Each row comes from the steps of one walk. Every step used is in the known rows, and no mark comes twice. Write the walk behind each row, first mark first.
Known rows
bita-perita-peki-mubu-resan: [ 1.96  0.72  0.25 -1.65  2.44  1.01 -0.96  1.95  0.43 -0.50  0.23 -0.30
 -0.86  0.58  0.64  1.81  4.32]
fipoka-bita-perita: [-1.74 -0.28  1.43  0.52 -0.02 -1.44 -0.64 -1.87 -0.46  1.10  0.09 -0.60
 -3.75 -0.63 -0.06 -0.07  0.39]
resan-perita-peki-mubu: [ 0.87  1.23 -2.98  0.11  1.04  1.20  0.48  3.58  1.31 -0.52  0.14 -1.45
 -2.48 -0.63  0.62 -0.05  4.36]
bita-fipoka-peki: [-1.17  1.21 -2.21 -0.73  1.05  0.81 -1.02  2.44  1.34  1.56 -0.74 -0.22
 -1.52 -2.06 -0.29 -0.40 -1.64]
bita-perita-peki: [-0.53  0.14  0.67  1.50  1.31  0.80 -0.63  0.29  1.37  0.65 -0.38  1.21
 -3.80 -1.35 -0.80  1.44  0.10]
bita-fipoka-peki-perita-resan: [-0.97  1.23 -3.02  1.91  3.69  0.97 -0.64  1.35  1.96  2.15 -0.51 -1.23
 -1.61 -1.32 -1.48  1.30 -1.87]
peki-mubu: [ 1.78 -0.09 -0.56 -1.93  0.78 -0.38  0.11  2.77  0.38 -0.31 -0.07 -2.39
 -1.04  1.83  0.48 -0.62  3.68]
peki-mubu-resan-perita: [ 0.16  0.65 -2.26 -3.26  1.26 -0.46  1.04  2.72 -1.37 -1.52  1.65 -1.23
  0.88 -0.65  1.60  0.93  5.18]
fipoka-peki-mubu: [ 1.47  1.13 -2.26 -1.55  0.91  0.61 -1.62  4.50  0.57  1.00 -0.32 -1.87
 -2.10  0.60  0.11 -1.16  3.02]
resan-perita-bita-mubun: [-2.58 -1.07 -4.68 -0.20 -1.89 -1.64  2.98  0.36  0.50  2.94 -0.49 -1.04
 -1.85 -2.84  2.18 -0.44 -1.49]
perita-resan: [-1.13 -0.90  0.10 -0.02  3.25 -0.44  1.04  1.17  1.32  0.00  0.27 -1.71
 -0.27 -1.06  0.54  1.74  0.29]
perita-bita: [-2.49 -1.05 -0.37  1.55 -1.38 -1.14  0.43  0.09  0.29  0.87 -1.54 -0.29
 -2.53 -1.13  2.86 -0.34 -1.52]
resan-perita-peki: [-2.23  0.96 -2.32  1.09  0.49  1.17  1.19  1.88  0.44 -0.15  0.44  0.37
 -2.20 -3.35  0.63  0.86  0.86]
bita-fipoka-peki-mubu: [ 1.76  1.44 -2.85 -1.39  1.31  0.81 -1.26  4.07  1.80  1.01 -0.87 -2.00
 -1.74  0.30 -0.13 -1.04  2.43]
fipoka-peki-mubu-resan: [ 1.45  1.13 -0.97 -3.26  1.79  0.89 -1.13  3.76 -0.59  0.36  0.31 -1.31
  0.21  0.22  1.22  0.50  3.81]
fipoka-peki-perita: [-1.06  1.58 -2.38  0.68  0.44  0.82 -1.39  1.75 -0.97  2.89  0.06 -0.07
 -2.68 -0.25 -1.73 -0.46 -2.07]
peki-mubu-resan: [ 1.80  0.07  0.38 -3.65  1.81  0.01  0.11  2.45 -0.63 -0.88  0.66 -1.71
  1.05  1.12  1.59  1.10  4.18]

Which walk is each row?
[-3.35 -0.44 -2.48  1.57 -1.52 -1.45  1.16  0.63 -0.25  0.14 -0.53 -0.15
 -2.47 -2.41  3.18 -0.49 -0.12]	resan-perita-bita
[-2.42  0.97 -2.67  3.40 -1.42  0.02 -1.41  0.80 -0.18  3.12 -1.76  0.31
 -4.14 -1.16  1.14 -0.89 -3.13]	fipoka-peki-perita-bita
[-1.80  1.09 -3.81  0.44 -0.54 -0.23 -0.46  2.63 -0.48  0.38 -0.66 -0.24
 -1.99 -2.25  3.54 -0.30  2.32]	fipoka-peki-mubu-resan-perita-bita
[ 1.40  0.80 -0.21 -1.98  2.04  1.44 -0.12  2.66  0.27 -0.64 -0.02 -1.02
 -0.09  0.11  1.52  1.42  3.83]	perita-peki-mubu-resan
[-0.75  0.47 -3.19  0.07  0.53 -0.45  0.93  0.97  1.72 -0.57 -1.20 -0.89
 -0.70 -1.53  2.74  0.30  1.38]	peki-mubu-resan-perita-bita-fipoka
[-0.52  1.87 -2.99  0.94  0.89  1.06 -1.24  1.36  0.47  2.97 -0.48 -0.11
 -2.26 -0.61 -1.79 -0.28 -2.67]	bita-fipoka-peki-perita
[ 0.84  1.29 -2.18 -1.49  1.34  0.77 -1.38  2.94  0.69  0.42 -1.07 -1.04
 -0.51 -0.44  2.31  0.30  2.42]	perita-bita-fipoka-peki-mubu-resan
[-1.08  0.42 -6.13 -1.02 -1.01 -0.56  1.47  2.30  0.38  3.25 -0.59 -1.37
 -1.78 -2.57  2.36 -0.42  0.79]	fipoka-peki-mubu-resan-perita-bita-mubun
[ 1.02  1.42 -3.42  0.14  0.54  0.64 -1.53  3.53  2.17  1.10 -1.79 -1.79
 -2.81 -0.11  1.04 -1.30  1.67]	perita-bita-fipoka-peki-mubu
[ 0.26  1.74 -3.90 -2.83  1.78  0.30  0.27  3.51 -0.23 -0.96  1.13 -0.85
  0.45 -1.68  1.11  0.61  4.23]	bita-fipoka-peki-mubu-resan-perita
[-1.77 -0.40  0.41  1.78  2.86 -0.94 -0.12 -1.04  1.34  0.73 -0.05 -1.62
 -2.79 -1.42 -0.05  1.44  0.55]	fipoka-bita-perita-resan
[ 0.95  1.20 -0.02 -0.53  1.79  1.25 -0.83  1.00  0.25  0.13 -0.08 -0.98
 -1.85 -0.54  1.28  1.24  4.00]	fipoka-bita-perita-peki-mubu-resan
[-1.76 -0.57 -1.16  1.22 -0.21 -0.72  0.76 -0.44  2.23  0.48 -2.07 -0.45
 -1.50 -1.54  2.15 -0.03 -2.26]	perita-bita-fipoka
[-2.04  1.13 -2.93  1.19 -0.05  0.47 -1.16  2.03  1.65  1.93 -2.06  0.06
 -2.64 -2.63  1.33 -0.71 -2.44]	perita-bita-fipoka-peki
